Each row was made from one path, in order. Every step used is in the known rows, and no mark comes twice. Write each row's path.
Known rows
e > j: [-1.58 -0.34 1.23 -0.61 0.37 -2.81 0.31 -0.14 -1.08 0.61 -1.61 0.19 0.18 0.88 2.02 1.03 -0.89 -0.97 -0.32 -1.47 -0.81]
f > p > j > e: [-1.70 0.76 1.34 -2.35 0.37 -2.22 0.24 0.05 -1.70 -3.31 -2.66 0.79 -0.14 0.15 1.27 2.04 -0.34 -1.20 -0.98 -1.10 -2.55]
x > f > c > j > p > r: [-0.81 1.64 0.52 -1.56 0.77 -1.69 -0.72 -1.15 -2.19 -2.16 -3.02 1.15 0.64 -1.08 3.43 1.89 -0.85 -0.59 1.01 -1.02 -0.54]
p > j > x: [-1.71 0.33 1.90 -1.94 0.59 -2.77 0.50 0.40 -1.50 0.35 -2.20 0.82 -0.18 0.35 2.03 1.55 -0.16 -0.73 -0.07 -1.29 -4.64]
c > j > e > f > p > r: [-1.21 2.16 1.84 -2.38 0.16 -1.32 0.57 -0.47 -2.12 -5.91 -2.76 1.01 0.20 -0.77 1.51 1.92 -0.97 -0.63 -1.48 -2.09 -1.40]
e > f > c > j > x: [-0.72 1.29 1.23 -1.67 0.66 -1.09 0.23 -0.79 -1.73 -2.67 -2.19 1.23 0.38 -0.98 2.75 0.85 -0.83 -0.67 -0.73 -2.01 -2.37]
j > x > f > c: [-0.41 0.47 1.22 -2.37 0.81 -1.77 -0.86 -0.83 -1.14 1.45 -2.11 1.00 0.42 -0.61 3.52 1.18 -0.27 -0.90 0.66 -0.69 -1.97]
e > j > x > f: [-0.25 0.52 1.24 -1.82 0.39 -1.95 -0.58 -0.25 -1.74 1.89 -1.79 0.65 0.15 0.29 3.11 0.98 -0.62 -0.07 0.30 -1.27 -4.09]
j > x: [-1.15 -0.13 2.11 -2.16 0.80 -2.92 0.05 0.15 -0.49 1.71 -1.74 0.71 -0.02 0.14 2.35 1.49 -0.56 -0.60 -0.43 -0.98 -2.54]
j > x > f: [-0.56 0.29 1.45 -2.55 0.75 -2.57 -0.51 -0.30 -0.80 2.90 -1.79 0.86 0.13 -0.07 3.10 1.48 -0.60 -0.37 0.32 -0.78 -3.37]
p > f > c: [-1.78 0.04 1.09 -0.57 1.06 -2.13 -0.29 -0.52 -0.79 -0.92 -2.01 0.73 0.40 -0.29 2.25 1.48 -0.23 -1.95 0.03 -1.23 -0.77]
c > f: [-1.54 -0.37 1.13 -0.85 1.34 -2.74 0.09 0.10 0.65 -0.10 -1.86 0.70 0.08 0.13 2.29 1.84 -1.12 -1.16 -0.69 -1.53 0.19]
c > f > p > j: [-2.27 0.97 1.13 -1.14 0.86 -2.43 -0.22 0.29 -0.96 -3.06 -2.65 1.32 -0.17 0.22 1.96 2.00 -0.43 -1.27 -0.39 -1.85 -0.88]
f > c > j: [-1.15 0.04 0.44 -1.08 0.74 -1.73 0.03 -0.75 -0.23 -1.60 -2.29 0.60 0.62 -0.17 2.33 1.45 -1.08 -1.37 0.00 -1.45 1.27]
f > c: [-1.80 -0.27 1.20 -1.09 0.74 -2.51 0.07 -0.65 -0.34 0.28 -1.92 0.56 0.38 0.06 2.37 1.29 -0.55 -1.72 0.05 -0.92 1.19]
c > j > x > f > p: [-0.03 1.43 0.92 -3.09 0.55 -1.50 -1.31 -0.52 -1.18 -0.93 -2.45 1.46 0.27 -0.46 2.90 1.74 -0.67 0.05 0.15 -1.30 -2.05]
c > f > p > j > e: [-1.25 0.96 0.93 -1.89 0.95 -1.65 -0.08 0.27 -1.26 -5.17 -2.87 1.14 -0.24 -0.24 1.62 2.31 -0.63 -1.20 -1.43 -1.66 -2.11]
e > f: [-2.39 0.10 1.60 -1.10 0.56 -3.21 0.98 -0.34 -0.78 0.56 -1.44 0.74 0.09 0.26 1.97 1.22 -0.95 -1.06 -1.06 -1.55 -1.70]
f > c > j > e: [-0.12 0.21 0.28 -1.61 0.88 -0.97 0.16 -0.90 -0.55 -3.62 -2.52 0.44 0.62 -0.63 1.98 1.68 -1.23 -1.31 -0.91 -1.36 0.11]
f > p > j: [-2.54 0.64 1.42 -1.75 0.24 -2.93 0.10 0.09 -1.48 -1.34 -2.44 0.99 -0.14 0.62 1.60 1.77 -0.21 -1.30 -0.15 -1.22 -1.34]
e > f > p: [-2.51 0.78 1.80 -1.79 0.28 -3.03 0.25 -0.47 -1.40 -1.39 -1.73 1.20 -0.01 0.05 1.93 1.29 -0.59 -1.01 -1.17 -1.51 -0.44]

Write each row's path
[-0.77 0.73 0.69 -1.80 0.73 -1.53 0.99 -0.53 -1.08 -3.42 -2.04 0.72 0.28 -0.47 1.53 1.63 -1.59 -0.66 -1.90 -1.89 -2.73] => c > j > e > f
[-1.01 0.52 0.24 -0.80 1.46 -2.19 -0.45 -0.06 -1.49 -2.58 -2.39 1.10 0.32 -0.61 1.96 2.08 -1.00 -0.59 -0.79 -1.33 -3.03] => c > j > p > f
[-1.51 0.37 1.30 -1.53 1.04 -2.55 -0.77 0.00 0.03 -1.97 -2.19 1.23 -0.05 0.02 2.26 1.96 -0.84 -1.18 -0.80 -1.47 1.47] => c > f > p
[-1.33 0.57 0.49 0.24 1.01 -1.90 -0.87 -0.56 -3.01 -2.76 -2.26 0.95 0.34 -0.57 2.64 1.19 -0.28 -1.10 -0.41 -1.21 -2.30] => e > j > p > f > c
[-1.57 0.08 1.13 -1.67 0.69 -2.47 0.98 0.13 -1.33 -1.66 -2.33 0.30 -0.02 0.35 1.36 1.93 -0.66 -1.25 -0.91 -1.08 -3.76] => p > j > e
[-2.07 0.78 1.18 -1.67 0.45 -2.31 1.53 -0.15 -2.03 -2.88 -2.18 0.61 -0.10 0.03 1.38 1.57 -0.69 -1.07 -1.52 -1.63 -5.22] => p > j > e > f
[-0.89 0.19 1.84 -1.45 0.40 -2.31 0.01 0.14 -1.63 0.60 -1.69 0.43 -0.03 0.47 2.37 0.97 -0.60 -0.35 -0.58 -1.52 -3.01] => e > j > x
[-0.85 1.37 0.94 -2.46 0.43 -1.34 0.26 -0.53 -1.49 -5.21 -2.37 1.15 0.16 -0.62 1.49 1.76 -1.24 -0.71 -2.11 -1.88 -1.62] => c > j > e > f > p
[-1.57 0.29 0.73 -0.49 1.43 -2.29 -0.85 -0.61 -1.91 -1.97 -2.34 1.19 0.35 -0.87 2.62 1.68 -0.25 -1.42 -0.32 -0.68 -1.53] => j > p > f > c
[-2.20 1.06 0.87 -2.27 0.23 -2.54 -0.49 -0.36 -1.63 -0.25 -2.50 1.17 0.04 0.48 2.26 1.81 -0.16 -0.98 0.61 -1.13 -2.27] => x > f > p > j
[-1.99 1.34 1.98 -2.47 0.16 -2.90 -0.64 -0.61 -1.19 0.36 -2.39 1.02 0.16 0.12 2.67 1.92 -0.36 -0.91 0.90 -0.97 0.10] => x > f > p > r
[-2.22 1.85 2.21 -2.31 0.12 -2.34 0.36 0.14 -2.95 -2.67 -2.36 1.62 -0.34 -0.12 1.93 1.28 0.14 -0.62 -0.86 -1.83 -4.93] => e > f > p > j > x
[0.42 0.54 -0.30 -2.04 0.89 -0.66 -0.50 -1.34 -0.67 -2.58 -2.58 0.63 0.73 -0.86 2.73 1.81 -1.27 -1.14 -0.11 -1.15 -0.78] => x > f > c > j > e
[-1.83 1.09 2.23 -2.58 0.35 -2.60 -0.25 0.34 -2.11 -1.45 -2.52 1.29 -0.29 0.19 1.99 1.65 0.16 -0.66 -0.14 -1.29 -3.47] => f > p > j > x
[-0.59 0.52 -0.16 -1.46 0.75 -1.36 -0.51 -1.22 -0.43 -0.40 -2.35 0.86 0.77 -0.37 3.09 1.41 -1.12 -1.12 0.80 -1.28 0.28] => x > f > c > j
[-0.48 1.28 1.49 -2.45 0.07 -1.81 -1.35 -0.41 -2.34 0.10 -2.09 1.07 0.06 0.07 3.02 1.09 -0.27 -0.08 0.06 -1.32 -2.72] => e > j > x > f > p
[-3.14 1.37 1.67 -1.51 0.07 -2.82 0.70 -0.20 -2.39 -2.62 -2.23 1.28 -0.17 0.35 1.61 1.39 -0.24 -1.09 -0.71 -1.81 -2.90] => e > f > p > j
[-1.25 0.45 0.22 -0.72 1.11 -1.24 -0.37 -0.65 -0.80 -2.73 -2.38 0.88 0.62 -0.61 2.15 1.56 -0.78 -1.63 -0.07 -1.77 -0.60] => p > f > c > j
[-1.74 0.01 1.03 -0.80 1.38 -3.14 -0.49 0.05 -1.53 -0.69 -2.00 1.04 0.08 -0.36 2.07 2.02 -0.53 -0.90 -0.76 -0.75 -3.07] => j > p > f
[-1.31 0.30 0.72 -0.11 1.02 -2.59 -0.57 0.05 -2.59 -1.64 -1.99 0.80 0.09 -0.07 2.10 1.50 -0.58 -0.60 -0.83 -1.23 -3.69] => e > j > p > f
[-0.12 0.43 0.04 -1.29 1.19 -0.41 -0.26 -0.65 -0.92 -4.59 -2.57 0.66 0.61 -1.05 1.87 1.87 -0.92 -1.56 -0.92 -1.58 -1.86] => p > f > c > j > e
[-0.41 0.87 -0.40 -1.38 1.06 -1.65 -0.95 -1.30 -1.67 -1.66 -2.62 1.26 0.68 -0.99 3.38 1.69 -1.08 -0.63 0.51 -0.93 -0.39] => x > f > c > j > p
[-1.56 1.41 1.74 -1.97 0.89 -1.96 -0.53 0.50 -1.65 -2.88 -2.75 1.58 -0.35 -0.28 2.30 1.88 -0.12 -0.63 -0.54 -1.81 -3.14] => c > f > p > j > x
